Known rows, with every step that occurs
Y-V-B: [ -0.2  11.5   4.6   6.9   0.2  -6.1  38.1  -0.1 -16.0  11.5   3.7  -8.1
  -6.1   4.5  17.5   3.0  20.9  18.8  10.3  -6.9   2.7  10.2]
J-B-L: [-22.2  32.4   9.2  -6.4  -6.8 -24.1  -4.6 -28.8   7.6  12.9  -2.9  16.9
  14.9  -1.0  29.7  25.3  16.1  -2.8   6.9  -0.2 -25.1  15.0]
K-R: [ -1.1   2.0  -4.8  -4.6 -29.1  -6.2   0.7 -17.1   1.0  -0.5  16.7  20.8
 -12.3  -1.0  -0.6  -6.1  13.9  20.0  18.5 -15.6   6.7  12.2]
B-J-K-V: [  5.7 -12.4   1.3  -3.0 -40.6 -23.6 -18.3 -11.5 -22.5  -1.8  18.3   1.7
  34.6  -5.2   9.3   5.1  -0.5  17.9  18.2   4.0   1.8  20.3]
J-K: [ -4.7 -13.7 -17.1  -1.1 -24.5  -7.6 -10.0 -23.6  -2.3   9.0  10.4   4.5
   3.2   0.1   6.2  -5.2  -0.6  15.6  14.8  -9.6   0.1  13.3]
L-B: [ -5.5   2.5 -26.2 -25.8 -11.8 -12.5   6.0 -22.1  -7.9   6.3   8.1  30.0
 -20.9   7.6  11.5   4.9   7.7   1.9  13.8   3.3  -9.5  16.7]
H-B-R-Y-V-T: [  7.7  -1.0  17.5   3.3 -22.7 -19.8 -32.7 -28.0 -16.0  -1.2  37.1 -21.1
  36.1  -9.4  20.7  -0.1  -1.3   7.5   6.4  10.0   5.5  17.9]
R-Y-V: [ -6.0 -18.6  15.6   9.0 -15.4  -2.9   3.2 -26.2 -20.3  -0.1  17.1 -20.7
  19.7  -1.0   5.5  -0.7   3.4  25.0  15.9  17.6   5.4  14.4]
B-J-K-R-Y-V-T: [ 25.4 -21.6  24.8  14.9 -46.2  -9.8 -48.9 -19.0 -14.0  -3.2  44.2 -15.9
  55.8 -18.4  13.7 -29.6  -0.9  31.9  13.7 -12.2  25.0  12.5]
L-B-J-K: [ 14.6  -6.0 -36.8 -29.9 -31.0 -23.4 -28.0 -29.2 -16.2  -0.8  15.1  28.9
  12.1  -5.8  16.7  -7.1  -1.0   2.1  10.4  -3.9  -7.4  20.9]
B-R-Y: [  7.9 -21.5 -10.0  -6.3 -25.1 -18.2 -28.3 -47.0  -9.9  -8.6  20.2  -5.3
  17.7  -7.0  -1.1  -3.5   0.2  12.9   9.5   2.7   2.1  17.5]
R-Y: [ -8.5 -21.3  -2.7   0.9 -14.3  -7.2  -9.5 -39.5  -8.3   2.9  11.4  -5.7
   4.9   0.3   2.4   1.4   2.3  14.6  14.2   9.3   4.7  11.6]
B-R-Y-V-D: [  9.9 -17.3  23.9  17.1 -22.4 -14.3 -16.5 -16.5  -6.3  -3.2  26.8 -16.3
  22.5  -0.7   8.7  -1.0   1.3  23.9  15.4   6.1  11.3  15.9]
R-Y-V-D: [ -4.9 -16.5  31.0  24.8 -10.6  -4.4   1.5 -10.9  -4.2   9.5  18.0 -16.8
  11.9   6.4  12.2   3.3   3.3  25.1  20.4  11.9  15.6  11.0]
Z-V: [ -0.7  -8.8  -6.5   2.4 -13.2 -10.2  21.5 -25.5 -10.7   5.9   2.9  26.0
 -18.9  13.2  -1.3  -4.7   6.3  18.1   9.0  -2.4   4.6  17.9]
R-Y-V-T: [ -3.2 -17.6  27.3  12.9 -10.0  -4.3  -3.4 -15.1  -4.0   8.7  28.1 -24.5
  12.1   4.3  15.3  -3.4   0.1  21.6  15.0   9.7  17.5  10.1]
Z-V-Y: [  8.4 -28.8   0.3   1.7 -24.2  -1.1  27.0 -37.8   4.6  10.8   4.9  27.1
 -16.3   8.1   0.6 -12.4   2.6  25.8   8.3 -10.2  20.6  13.8]
R-Y-V-B-L: [ -5.2  14.3  29.4  18.8   4.6 -16.2   9.9 -28.2 -26.2  10.8  10.4 -16.0
  19.1  -5.9  27.9   7.4  17.3  13.3   8.6   4.8  -5.4  11.2]
L-B-R: [  9.8   1.7 -32.6 -32.9 -22.2 -23.8 -11.7 -28.6  -8.8  -5.3  18.0  28.4
  -8.3   0.1   9.1  -0.8   6.3   0.4   9.3  -4.1 -12.1  22.2]
L-B-J: [  8.8   3.6 -33.2 -39.2 -19.4 -26.8  -6.0 -20.1 -14.9  -4.8  11.0  36.3
 -10.4   1.9  15.8   7.0   8.0  -4.6  11.2   3.3  -7.9  21.7]
H-B-J-K-R-Y-V-T: [ 19.9  -5.5  22.3  12.1 -47.9 -14.2 -59.8 -25.2 -24.8  -1.9  44.2 -12.2
  66.3 -24.7  22.2 -22.3  -1.6  20.3   9.5  -5.2  15.5  14.7]
Y-V-D: [ -6.6   0.3  20.8  14.0 -10.2  -7.9  23.6  10.7   4.7  11.1  13.3   1.1
 -11.2  14.2  14.2  11.5   8.9  20.6  21.7   1.5  10.6  12.9]

Rows
[ -9.8  19.8  24.2  19.9 -12.5 -22.4  -0.8 -14.6 -21.2  20.4   9.1  -1.1
  23.4  -4.8  27.3  12.3  12.8  12.5  13.5  -9.1 -11.0  12.0]  J-K-V-B-L
[ 22.8 -21.3  13.3  10.3 -51.2  -8.5 -41.2 -30.1 -30.2 -12.1  33.4 -11.8
  62.7 -23.2   4.1 -27.3   2.4  34.5  14.3  -4.4  13.2  16.8]  B-J-K-R-Y-V
[ 14.5 -34.3   7.5  -3.9 -50.6 -15.4 -11.9 -22.2  -6.1   2.0  20.0   2.8
  34.7 -10.2   9.8  -2.2  -5.6  25.7  18.0  -3.5  18.4  16.3]  B-J-K-V-Y
[-21.8  33.0   1.4 -12.3  -8.7 -29.1  -3.4 -27.2  -9.3   6.0   8.7  25.2
  -5.5  -0.5  26.8  29.2  10.3 -13.1  11.5   6.0 -21.3  19.5]  H-B-L
[ 15.9  -3.5   6.1   4.1  -8.7 -17.2   6.4 -22.9 -32.3  -0.8  10.4 -18.5
  27.7  -8.9  18.0  -1.6  14.8  17.4   5.9   3.9   8.8  13.2]  R-Y-V-B-J
[ 15.2  12.2  -3.4  -0.6  -9.9 -17.5  21.2  -7.9 -17.6   0.2  12.4  -7.9
   5.3  -2.7  14.1  -1.6  19.6  17.2   6.0 -13.7   1.0  15.9]  Y-V-B-R
[  9.7 -18.5   7.6   3.3 -27.1 -14.4 -15.1 -32.9 -21.7 -11.6  26.3 -21.1
  31.3  -8.3   2.1  -6.0   2.4  22.7  11.6  11.6   3.3  19.8]  B-R-Y-V
[ 14.9  14.6  -2.9  -6.9  -6.7 -20.6  28.7   1.2 -24.3  -0.1   6.5  -0.8
   4.7  -1.3  20.7   6.2  21.1  11.5   8.2  -7.4   5.3  15.5]  Y-V-B-J
[ 25.9 -17.0   0.2  -4.9 -48.1 -10.7 -50.4 -35.1 -38.4 -11.4  35.8   4.4
  57.6 -23.7  10.8 -32.0   1.2  28.0  13.0   1.5   3.4  19.4]  L-B-J-K-R-Y-V
[  8.7  -9.5  13.1  14.9 -18.5 -19.0 -11.2 -33.6 -28.0   2.5  17.6 -21.9
  34.1  -9.6   8.5   0.1  11.8  20.4   8.2   2.6   3.3  13.1]  K-V-B-R-Y
[  0.6  -5.3  14.2  17.7  -1.2  -2.3  17.4 -24.1 -25.2  10.6   8.4 -26.1
  17.0  -3.7  14.9  -4.6  14.4  23.2   8.8   2.5   6.7   8.3]  R-Y-V-B
[ -0.2  11.9 -15.0 -14.1 -23.7 -20.4 -15.1 -31.2   6.7   0.3   3.6   7.8
  25.4  -5.7  13.8   8.5  11.1   6.6   2.9  -8.3 -14.4  17.5]  J-B-R
[ 21.8 -15.3   4.0  13.7 -20.6 -12.3 -16.9 -29.6 -34.6   2.7  14.8 -25.2
  49.9 -17.0  19.2 -15.7   5.1  24.0   5.4  -4.6   9.1  12.4]  R-Y-V-B-J-K
[  6.3  10.3   1.8  -3.8 -13.0 -26.9  18.9  -0.7 -24.2   3.8   5.8   3.4
   8.0   0.4  17.4  16.6  18.5  10.0  12.5  -2.3   3.9  14.8]  K-V-B-J
[ 26.0 -12.3  -7.1  10.4 -35.2 -11.7 -42.0 -41.0 -22.8   1.4  18.2  -1.9
  45.7 -25.0  11.1 -28.5  10.8  23.7   5.5 -25.9  13.9   8.1]  V-B-J-K-R-Y
[ 21.7   6.4 -15.1  -2.2  -6.1 -23.9  23.5 -21.5 -22.0   5.1  -4.4  28.4
 -10.1   5.1  11.4  -5.1  18.0  10.5  -1.1 -15.8   7.7  16.9]  Z-V-B-J
[ 27.6   9.3   1.0   8.2 -34.9 -11.9  -6.9  -4.4 -26.2  -1.0  19.4   0.7
  35.4 -18.1  15.7 -22.4  18.7  29.0   9.9 -27.3  10.7  13.2]  Y-V-B-J-K-R
[ 14.1 -10.1  19.4  32.4 -27.8   6.5 -18.5 -29.2 -27.2  10.1  21.7 -24.5
  49.6 -20.5  10.0 -32.8  12.6  40.9  10.4 -17.1  13.8   5.7]  J-K-R-Y-V-B
[ 18.2   0.9 -25.6  -6.0 -18.3 -20.5  -8.1 -19.8 -13.5   6.8   3.3   7.4
  14.2  -8.1  19.3  -6.1   9.9   8.1   5.7 -23.9   4.1  11.9]  V-B-J-K
[ 25.9  -3.8 -19.0   6.1 -18.9 -19.4   0.9 -28.8 -25.1   8.9  -0.4  21.3
  12.9  -3.4  12.4 -18.0   9.5  17.3  -1.3 -23.6   7.5  15.7]  Z-V-B-J-K
